Each row was made from one walk, in order. Every step used is in the known rows, and no mark comes twice. Write each row's walk.
(in the rows, 128 means zero)
Known rows
dapazu, dudad: [138 134 126 115 115 133 135 140 149 134 125 118 139 120 119 157 131 102
 131 133 121 235 126 140 117 139 141 141 136 108 142 144 127 144 133 123
 124 112 134 135 121 145 120 129 132 125 138 143 130 139 126 101 107 129
 135 126 122 112 114 132 146 139 121 130 120  94 131]
monub, dudad, teper: [138 120 153  95 119 125 157 130 101 134 134 117 126 166 129 135 126 113
 148 126 139 148 133 193 134 128 129 104 117 123 103 107 146 156 111 118
 165 146  95 138 132 168 131 151 110 134 173  93 153 127 128 127 102 126
 142 133 112 125 133 137 122 123 124 137 118  99 119]
samubo, dapazu, sibop: [105 113 120 139 104 134 107 154 130 179 127 167 129 109 122 159 148  82
 127 143 135 113 119 110 120 139 119 140 142 117 142 150 107 126 130 125
 113 139 107 112 128 126 122 108 118 125 124 141 113 118 116  84 144 133
 173 114 137 121 121 132  99 122 146 125 131 120 147]
teper, dudad, rekif: [140 156 128 131 129 125 123 125  71 124 135 113 132 163 130 135 130  96
 133 108 137 189 118 172 132 116 141 141 127 106 131 101 117 163 132 134
 121 116 153 133 130 138 144 117 125 126 147 147 136 174 154 139 102 135
 114 124 127 142 139 126 130 118 112 128 131 140 126]
zevo, dapazu, sibop: [157 105 115 111 115 124 121 133 138 171 129 176 130  99 117 151 119 147
 125 148 126  77 128 119 117 141  85 136 128 169 148 146  98 121 133 128
 109 137 108 111  98 116 123 118 131 116 130 127 116 122 126  72 133 121
 162 130 135 132 109 137 105 108 142 136 128 135 143]
gozog, dudad, monub, sibop, dapazu: [ 84 144 130 171 115 131 116 104 148  92 110 126 118 145 144 106  71 119
 162 169 130 115 119  76 106 122 147 120 131 157 125 137 138  87 137 134
 144 140 127  88 129  96 118 139 139 122 109 148  97 116 129  92 169 142
 140 129 131 114 147 125 152 154 117 120 133 208 138]
dapazu, rosat: [105 134 129 138 122 134 111 182 155 146 117 139 141 111 127 162 140  99
 100 127 126 126 121 133 114 134 145 137 143  96 156 142 117 125 127 116
 109 142 126 122 124 150 138 102  84 136 123 118 120 128 134 106 105  82
 124 118 132 131 106 124 155 158 114 117 121 100 104]
bovog, dudad, teper: [127 127 143 106 131 113 149 120  80 148 139 112 126 135 103 146 136 113
 132 125 139  57 136 135 133 124 125 125 132 111 102 111 138 161 119 112
 152 137 103 147 134 170 151 169  99 124 118 128 133 119 131 155 120 128
 140 131 120 135 112 121 118 126 132 132 125  89 115]
gozog, dudad, rekif: [150 140 138 198 118 127 147 133  93 116 123 128 137 160 125 130 138 110
 149 126 142  98 119  88 132 127 127 140 143 105 134 110 123 162 133 129
 134 125 150 127 127 152 152 140 138 127 113 158 129 130 132 108 126 129
 138 118 127 118 144 130 159 126 108 117 125 140 130]
gozog, dudad: [150 132 138 173 117 132 139 140 157 124 122 117 143 122 114 150 132 114
 146 118 127 113 125  86 123 128 135 136 129 105 138 140 133 147 123 113
 127 115 129 135 116 154 125 156 139 116 120 156 129 129 128 105 125 130
 138 129 133 112 141 131 159 146 120 128 128  87 144]
monub, sibop, dapazu, samubo: [ 59 127 101 106 125 132 159 107 137 131 137 148 118 106 124 106  67 108
 121 128 124  93 118 123 114 120 154 138 125 168 145 138 121  49 144 122
 151 150 131 110 121 143 117 110 165 114 126 128 108 125 128  80 172 100
 107 138 123 122 129 130 107 123 147 120 137 150 123]
bovog, dudad: [133 134 138 116 129 123 147 137 125 148 131 114 130 120 114 162 123 102
 132 118 117  59 132 124 109 125 136 140 139 106 127 134 129 136 125 110
 132 117 139 131 121 149 141 157 123 114 126 135 134 125 148 115 119 124
 130 134 124 128  95 115 134 140 127 129 113  85 144]
dudad, monub: [143 139 140  99 111 138 112 112 141 116 101 151 133 138 146 136 134  98
 142 137 128 141 121 134 103 112 145 118 137  83 138 125 106 152 133 118
 141 161 131 106 122 115 133 120 134 111 133 128 128 117 128 122 115 129
 137 133 136 133 121 110 135 138 122 135 132 165 134]
samubo, dapazu, sibop, teper, dudad, rekif: [ 99 149 109 154 119 131  94 117  61 166 148 123 107 148 128 117 197  85
 122 115 128 164 127 150 165 131 109 127 136 115  97 120 120 147 144 161
 102 104 142 102 136 103 125  89 116 150 131 151 110 155 126 191 122 140
 158 121 123 142 157 130 103  92 146 116 121 172 125]
teper, sibop, dapazu: [ 81 126 118 127 142 137 114 135 121  95 184 144 129 106 137 118  83 129
 109 142 133 133 118 126 126 105 120 137 124 167 148 149 131  99 133 120
 110 139 137 125 109 119 127 116 131 116 131 121 136 100 143 105 149 137
  83 124 141 131 128 110 146 168 134 148 141 144 142]
rekif, dudad, gozog: [180 134 106  96 159 138 151 136  51 128 122 119 130 173 132 127 130 105
 152 122 154 110 128  85 125 132 145 121 120 107 130 108 130 159 130 111
 141 103 135 110 119 153 114 149 141 126 131 111 149 140 134 115 116 136
 130 132 117 137 129 134 136 142 132 143 111 115 156]
zevo, dapazu, sibop, teper, rosat: [132 104 121 122 136 137  91 174 122 121  92 164 140  99 130 132 172 162
  81 119 115  88 129 128 134 154  76 123 116 159 122 154 108 102 116 159
  78 123 120 122  93 106 118  81 168 134 126 125 122 119 125 148 115 112
 177 129 143 121 125 121 127 111 141 143 118 150 109]
monub, sibop: [124 128 147 114 119 125 143 137 150 112 141 155 141 111 128 150 104  96
 120 124 142 133 114 118 105 103 147 124 126 129 139 132 124  51 121 122
 128 170 121 128 123 153 119 127 134 109 140 146 106 119 134  69 103 126
 127 118 111 114 113 128 143 135 118 145 125 118 148]
sibop, teper, rosat: [117 133 135 116 143 144 111 180 123  87  85 132 154 113 138 135 166 117
  80  83 119 147 128 143 142 129 135 125 116  83 118 140 128 103 113 140
  97 139 140 137 110 139 130 106 171 133 128 128 133 110 132 181  91 111
 138 136 136 114 127 109 159 140 125 157 123 105 108]
teper, dudad: [146 146 123 120 126 138 114 131 135 138 131 112 139 118 128 153 123 104
 122 109 127 208 131 174 120 123 144 144 118 110 142 138 124 146 117 118
 113 103 140 141 121 144 124 135 124 120 155 138 138 172 145 136 106 140
 115 136 127 142 130 125 129 140 120 148 136  96 134]
sibop, dapazu, rosat: [ 61 130 107 135 137 127 110 180 143 150 118 134 130  97 139 145 102 116
  94 140 118 133 129 131 129 139 142 142 136 137 156 141 129 124 135 110
 112 135 130 118 121 126 135 105  90 140 116 100 124 116 138 124 154  86
 120 138 146 132 105 123 152 174 113 116 134 112  97]
sibop, dapazu: [ 91 123 121 116 125 134 136 143 124 151 126 152 132 100 137 136  83 126
 117 129 123 140 133 130 126 119 140 139 132 145 144 134 129 130 143 105
 135 146 135 119 110 129 132 134 139 125 131 111 135 103 137 119 159 128
 124 154 153 121 122 120 141 163 124 154 137 106 132]
samubo, dapazu, rosat: [ 61 116 122 148 112 136 104 185 146 177 113 134 133  98 131 160 154  80
 107 133 129 150 129 123 126 141 140 149 138  89 151 146 107 150 128 119
 109 133 111 113 137 122 138 102  71 143 113 124 123 114 124 118 147  88
 128 102 134 119 116 136 139 161 127 108 129  92 101]
zevo, dapazu, sibop, teper: [144 106 119 114 122 136 122 123 133 170 143 169 124  90 124 125 163 158
 103 123 117  85 142 123 156 136  75 125 128 162 115 146 112 105 131 143
 112 139 118 105  76 110 116 114 126 123 128 120 116 111 107 144 111 118
 166 155 144 134 131 137 121 110 153 153 117 138 135]
bovog, dudad, teper, sibop, dapazu: [ 67 123 115 119 148 119 125 113  63 100 203 115 116 126 117 111 100 133
 114 153 130  51 135 132 142 120 115 130 126 174 102 122 146 131 121 124
 136 132 106 138 123 128 142 148  99 128 119 116 137  99 139 158 155 139
  89 115 133 135 116 110 125 147 143 130 129 152 114]
zevo, dapazu, dudad: [143 102 117 104 116 128 142 130 134 159 115 120 134 100 121 150 120 155
 137 141 121 228 135 136 119 151 106 142 128 160 147 137 111 160 129 126
 122 109 127 127 104 119 118 129 123 121 132 135 141 139 130 102 128 135
 129 129 132 121 117 139 141 137 122 125 128 100 127]
teper, dudad, dapazu: [177 129 135 122 141 117 132 127 152 141  97 117 129 115 128 130 116 161
 137 116 134 199 134 168 121 125 140 141 119 122 134 111 131 170 133 125
 129 107 147 153 143 113 142 147 128 126 151 114 149 173 147 149 130 148
 120 132 132 140 129 125 121 107 119 132 136  93 136]
rekif, dudad, dapazu: [175 110 147 102 129 125 156 124 157 144  91 117 129 170 128 126 110 180
 152 131 145 101 137  94 119 132 132 113 118 102 129 107 132 162 126 107
 152  99 140 136 131 136 138 158 148 128 127  98 152 145 140 116 132 149
 138 136 130 129 130 133 127 112 129 136 126 106 145]
sibop, teper: [130 131 137 111 133 139 139 132 142 140 131 141 128 111 129 129 167 107
 103  89 115 145 129 137 155 111 129 119 127  88 112 131 134 110 124 123
 130 147 144 125 102 143 125 133 130 128 131 127 130 101 117 181  89 122
 131 165 135 123 131 119 157 142 133 165 118  99 137]
samubo, dapazu: [ 92 115 135 123 111 139 130 145 131 174 118 141 132 101 132 155 143  85
 128 124 135 163 136 114 121 126 134 139 133  98 142 134 114 154 131 112
 135 142 121 114 122 124 132 130 123 124 125 136 131 105 126 124 139 138
 134 124 137 108 127 129 122 147 134 140 136  91 138]
rekif, dudad, teper: [136 116 145  86 117 134 150 112  93 137 132 113 129 187 126 123 133 137
 143 132 161 109 133  97 143 122 135 106 117 102 105 110 137 164 102 103
 160 123  89 136 126 183 128 158 114 133 134 115 145 137 132 144 110 142
 141 138 118 126 148 134 118 123 140 143 125 119 118]
dudad, monub, sibop, teper: [118 148 146 105 121 136 115  94 144  95 121 151 114 137 143 105 145  90
 124 114 129 139 116 130 129 103 142  95 125  95 100 125 127  51 122 144
 145 177 127  84 119 102 117 114 135 123 132 139 100  97 118 156  89 128
 138 147 114 127 139 112 150 126 121 149 117 198 140]
rekif, dudad: [140 124 137  97 115 140 145 136 136 139 118 115 137 175 127 142 114 119
 149 123 142 112 128  83 121 129 146 123 117  97 136 133 125 145 109 105
 134 101 129 125 114 163 117 143 133 119 133 116 145 140 140  99 108 138
 135 141 125 129 132 133 134 144 133 145 112 110 149]
sibop, teper, dudad, dapazu, zevo: [187 126 136 137 145 111 122 103 139 133 112  97 118 133 136 101 156 178
 127  88 103 167 140 187 151 132 121 110 123 119 109 118 154 151 137 145
 121 103 150 178 184  93 122 127 126 150 129 121 138 164 114 215 113 155
 119 153 127 149 146 139  71 107 121 132 135  93 139]
teper, sibop, dapazu, samubo: [ 64 130  92 112 131 142 132 108 134  99 185 137 119 110 126 102  90 124
 111 135 114  93 119 133 119 115 132 149 121 167 152 150 111 100 144 120
 120 128 136 125 110 129 119 102 159 116 131 115 136 114 134 103 170 104
  66 124 141 131 129 121 119 133 161 121 141 156 119]

Write each row's walk
[ 87 151 108 124 122 140  85  97 127  69 156 116 113 138 148 108  94 125
 143 172 117 236 122 141 112 124 128 132 134 163 137 145 119 127 144 138
 118 114 132 105 120  77 114 104 130 124 131 128 125 117 134 117 152 140
 101 111 137 130 119 113 147 158 127 117 140 219 131]
teper, sibop, dapazu, dudad, monub
[196 120 148 117 129 112 148 131 174 153 107 148 120 152 124 138 117 156
 158 150 126  88 120 179 104 146 113 117 132 150 131 122 133 133 135 134
 132 125 130 130 139 118 125 135 142 133 170  77 135 139 126  63 126 127
 167 122 118 131 106 136 107  78 139 113 118 124 154]
monub, dudad, dapazu, sibop
[150 139 133 119 127 134 112 125 138 147 146 164 124 114 119 131 171 111
  99 114 116  96 126 127 153 127 110 119 133 115 116 153 128  93 129 139
 109 148 131 116  99 141 115 109 137 127 129 125 105 121 109 139  89 122
 166 156 131 123 128 122 135 114 144 145 113 129 149]
dapazu, sibop, teper
[117 100 108  85 112 135 163 103 136 174 116 142 127  98 117 120 121 141
 132 119 113  84 137 129 117 135 108 152 126 149 157 138  90 148 137 116
 141 128 130 120  96 134 132 117 145 106 137 118 143 134 125 111 152 100
 105 134 141 131 126 140 107 110 156 119 140 110 108]
zevo, dapazu, samubo
[130 121 143 102 123 133 121 112  92  86 194 114 133 187 121 111 130 136
 140 139 161 104 124  96 146 113 123 113 107 132 110 121 135 137  95 120
 140 120  87 143 124 173 118 134 108 128 137 121 152 128 134 127 101 137
 106 111 116 133 152 131 132 127 146 142 126 155 120]
rekif, dudad, teper, sibop
[ 71 143 111 135 132 119 143 118  76 100 139 125 120 143 137 113  81 111
 131 153 138 218 117 130 121 124 154 127 132 181 128 108 132  78 151 141
 137 134 144 112 133 119 132 112 138 139 119 151 100 129 136  86 147 132
 135 113 118 114 118 132 144 126 105 116 132 185 128]
monub, sibop, dapazu, dudad, rekif
[190 119 145 134 141  95 154 117 134 154  96 109 126 137 118 136 122 167
 145 122 107  14 145 139 105 137 125 119 146 129 136 113 146 161 146 118
 137 116 148 180 186 108 152 154 126 138 110 123 125 125 119 123 140 144
 131 118 125 141  92 131  53 111 123 102 131  83 146]
bovog, dudad, dapazu, zevo
[136 143 125 141 149 127  98 146 166 141 105 100 126 113 132 112 164 167
  93 102 116 193 138 180 163 137 139 130 122 107 111 118 143 149 130 145
  99 102 150 137 140 102 138 113  87 159 134 104 139 159 125 215 108 101
 116 140 135 154 134 135 150 125 115 114 123 106  99]
sibop, teper, dudad, dapazu, rosat
[191 110 148 133 130 107 144 120 152 138  95 142 130 121 130 129 122 178
 136 118 113 100 131 144 112 125 123 114 136 120 145 114 137 159 139 123
 140 143 134 177 186 110 143 124 133 137 118 119 129 124 110 119 132 144
 130 129 130 128 116 137  55 109 117 122 145  85 140]
dudad, dapazu, zevo
[126 124 136 119 125 134 118 121  91  83 195 149 143 128 119 120 140 121
 117 133 149 133 118 138 142 102 117 125 118 129 118 122 130 127 107 121
 134 163  88 151 130 163 132 124 111 121 133 131 139 104 134 133 102 126
  94 103 116 126 139 123 135 124 136 144 138 140 120]
dudad, teper, sibop
[126  94 118 109 121 125 125 108  89 100 188 117 126 113 120 118 132 166
 134 154 143 221 135 143 146 135  85 132 115 190 122 127 121 152 111 133
 125 123  80 141 118 127 120 125  98 121 131 141 139 120 123 126 122 139
  98  94 119 129 133 143 131 114 135 121 139 150 106]
zevo, dapazu, dudad, teper, sibop
[ 41 130 116 142 131 123 115 176 151 124 133 144 127 101 142 136  74 111
  96 147 129 124 117 121 119 134 150 129 133 163 152 143 132  44 135 127
 116 156 113 105 132 131 121 100  89 135 121 117 101 113 135  76 148  86
 114 123 133 123 113 130 156 165 105 112 126 141 105]
monub, sibop, dapazu, rosat
[154 138 105 106 143 130 149  83 154 149 103  96 112 124 126  86 161 165
 117  87 100 152 139 182 155 127 133 140 114 114 112 121 129 154 136 140
 133  94 163 137 129 116 138 128 155 138 146  97 146 179 118 212 137 113
  98 149 128 147 155 133 110  82 152 117 134 106 111]
sibop, teper, dudad, dapazu, samubo
[ 81 125 121 179 137 132 116 116  86  80 194 106 127 128 124 100 105 152
 133 155 139 121 129  90 154 125 108 136 122 176 113 133 152 139 117 123
 130 123  94 141 123 144 122 149 118 125 108 141 133 105 126 145 169 137
  94 116 139 116 162 126 155 146 136 129 137 148 115]
gozog, dudad, teper, sibop, dapazu
[106 103 120 122 123 134 124 174 149 168 112 143 139  92 128 150 131 146
 106 136 121 117 135 124 120 150 113 141 131 147 158 142 100 144 125 124
 107 139 117 113 107 125 136 101  79 136 124 112 128 120 135 105 126  91
 120 123 142 141 110 139 145 149 120 113 127 110  98]
zevo, dapazu, rosat
[101 116 121 199 133 116 108 110  79  75 196  98 121 152 127  96 107 164
 144 153 124  77 129 103 151 121  92 121 128 186 117 134 159 148 118 130
 122 120  88 170 183 129 112 129 110 143  98 145 129 114 104 135 167 146
  98 105 130 128 159 138  83 144 132 116 143 152 117]
gozog, dudad, teper, sibop, dapazu, zevo
[131 132 137 176 130 132 113 183  93  76  88 108 150 146 126 140 149 138
 116 123 142 120 130 105 127 145 126 130 114 105 117 123 136 172  96 129
 114 123  93 160 133 170 139 137 150 141 106 153 140 137 124 146 127 117
 151 103 128  96 139 124 146 127 119 123 138 106  82]
gozog, dudad, teper, rosat
[ 82 142 132 119 105 145 101  94 138 123 113 114 108 130 143 114 169  79
 146 136 129 252 124 131 132 139 147 105 134 104  87 137 123  87 137 155
 141 131 120  72 139  73 109 113 115 140 125 151 100 112 107 164 118 145
 150 123 115 113 141 131 141 134 133 118 125 196 126]
samubo, dapazu, dudad, monub, sibop, teper
[172 133 144 140 142 104 119  94 144 109 127 101 120 132 135  95 133 172
 126  96 118 159 134 169 148 122 128 103 115 147  99 119 160  74 133 155
 128 116 139 170 191  94 111 120 125 150 131 139 117 160 108 173 103 156
 121 137 108 145 150 137  66  92 115 125 128 126 146]
monub, sibop, teper, dudad, dapazu, zevo
[102 121 118 147 137 126 105 122 116  91 189 134 131 122 139 121  82 142
 116 142 114  98 123 135 122 110 111 125 128 178 149 148 138  95 139 123
 103 137 127 157 157 101 109  97 128 134 117 136 132 104 123 102 150 136
  84 116 136 137 128 127  73 157 132 131 139 141 144]
teper, sibop, dapazu, zevo
[153 145 140 166 109 133 113 109 154 112  97 118 128 155 136 132 134 108
 166 143 127 118 124  95 110 127 134 125 139  90 139 135 122 168 130 123
 141 126 131 110 126 114 124 148 135 118 116 146 126 128 125 114 131 136
 144 126 135 122 140 119 157 143 122 123 127 161 132]
gozog, dudad, monub
[ 94 125 123 144 106 126 127 138  71 157 118 116 129 143 128 137 155  82
 143 140 137 242 126 134 130 138 141 143 150  99 128 111 118 180 142 134
 137 116 141 112 140 116 144 111 119 141 123 157 125 125 128 125 141 140
 141  94 134 106 125 139 131 125 127 102 129 134 113]
samubo, dapazu, dudad, rekif
[131 153 153 169 115 136 114  98 157  83 122 116 118 154 143 104 154 109
 149 121 129 115 126  85 135 123 138 102 128 100  96 135 141  67 119 148
 139 146 131  91 122 110 116 138 133 123 110 160  94 111 110 143 104 137
 149 142 112 120 157 122 171 131 118 129 111 193 138]
gozog, dudad, monub, sibop, teper
[163 122 124 156 122 124 167 103 184 140  89 112 127 127 106 102 130 170
 163 124 115  71 130 101 118 137 134 150 130 115 145 123 121 173 138 120
 149 103 137 143 135 137 142 153 168 120 116 121 140 148 110 117 176 113
 118 121 134 119 137 141 126  86 146  90 142  96 121]
gozog, dudad, dapazu, samubo
[168 120 138 114 139 112 164 128 148 157  99 121 134 111 114 139 122 154
 140 126 125  47 142 129 116 132 135 132 135 113 132 112 137 161 133 118
 147 120 154 145 131 126 159 171 133 119 124 110 139 124 142 133 145 135
 132 127 133 134  98 117 129 115 124 123 127  82 144]
bovog, dudad, dapazu
[ 72 123 126 117 135 125 138 133 131 122 139 157 125  95 138 128  60 112
 114 138 141 134 128 115 114 119 146 132 128 167 135 131 135  49 136 116
 136 161 128 112 118 133 116 131 141 119 126 128 112 108 142  82 144 131
 116 141 130 114 118 120 139 154 117 146 133 135 142]
monub, sibop, dapazu
[171 140 134 119 146 125 132 111 150 135 110 104 123 111 135 108 160 166
 109  93 118 202 141 178 156 121 131 123 121 109 105 109 140 156 130 137
 130 108 160 143 129 104 132 147 131 139 145 106 148 158 132 217 112 149
 119 161 134 141 147 126 139 107 127 144 129 101 134]
sibop, teper, dudad, dapazu
[167 132 135 132 156 112 105 170 135 108  73 129 131 123 119 133 172 175
  91 114 111   8 133 130 126 157 111 120 128 122 103 131 136 118 122 162
  95 103 152 145 126 109 143 122 172 141 110 118 119 121 122 171 124 116
 182 121 135 126 102 108 119  86 136 116 109 135 121]
bovog, dudad, dapazu, sibop, teper, rosat
[141 151 145 171 107 128 119 106 165  80 107 126 125 155 132 128 110 101
 163 144 141 106 111  77 100 125 147 118 128 113 132 135 122  87 117 135
 139 143 123 103 134 124 117 139 133 115 117 168 102 128 119  71 128 137
 145 111 114 121 142 123 152 129 111 114 124 191 140]
gozog, dudad, monub, sibop
[136 148 117 103 140 123 148  78 167 117 126 108 115 121 117  79 136 157
 123  96 119 153 133 173 143 122 146 127 113 137 103 118 137  72 130 158
 141 108 151 132 141 115 126 119 162 130 145 120 124 174 120 176 125 117
 102 138 105 146 156 136 109  71 143 116 137 136 124]
monub, sibop, teper, dudad, dapazu, samubo
[174 142  98 108 173 114 157 136  44 144 135 117 126 121 119 148 142  83
 140 117 130  58 128 118 112 132 141 139 140 110 136 105 127 159 140 121
 139 115 149 118 122 141 140 159 125 122 125 133 130 121 141 132 123 126
 122 122 117 137  97 122 137 144 125 124 114  90 153]
bovog, dudad, gozog
[186 118 139 116 122 119 129 125 160 153 106 145 119 171 122 127 113 182
 147 153 149  55 127  84 119 142 115 114 127 132 135 120 127 143 124 126
 132 102 126 129 135 134 122 140 142 127 128  99 132 155 124  85 129 139
 182 124 128 134 123 129 106  79 143 122 118 140 156]
rekif, dudad, dapazu, sibop
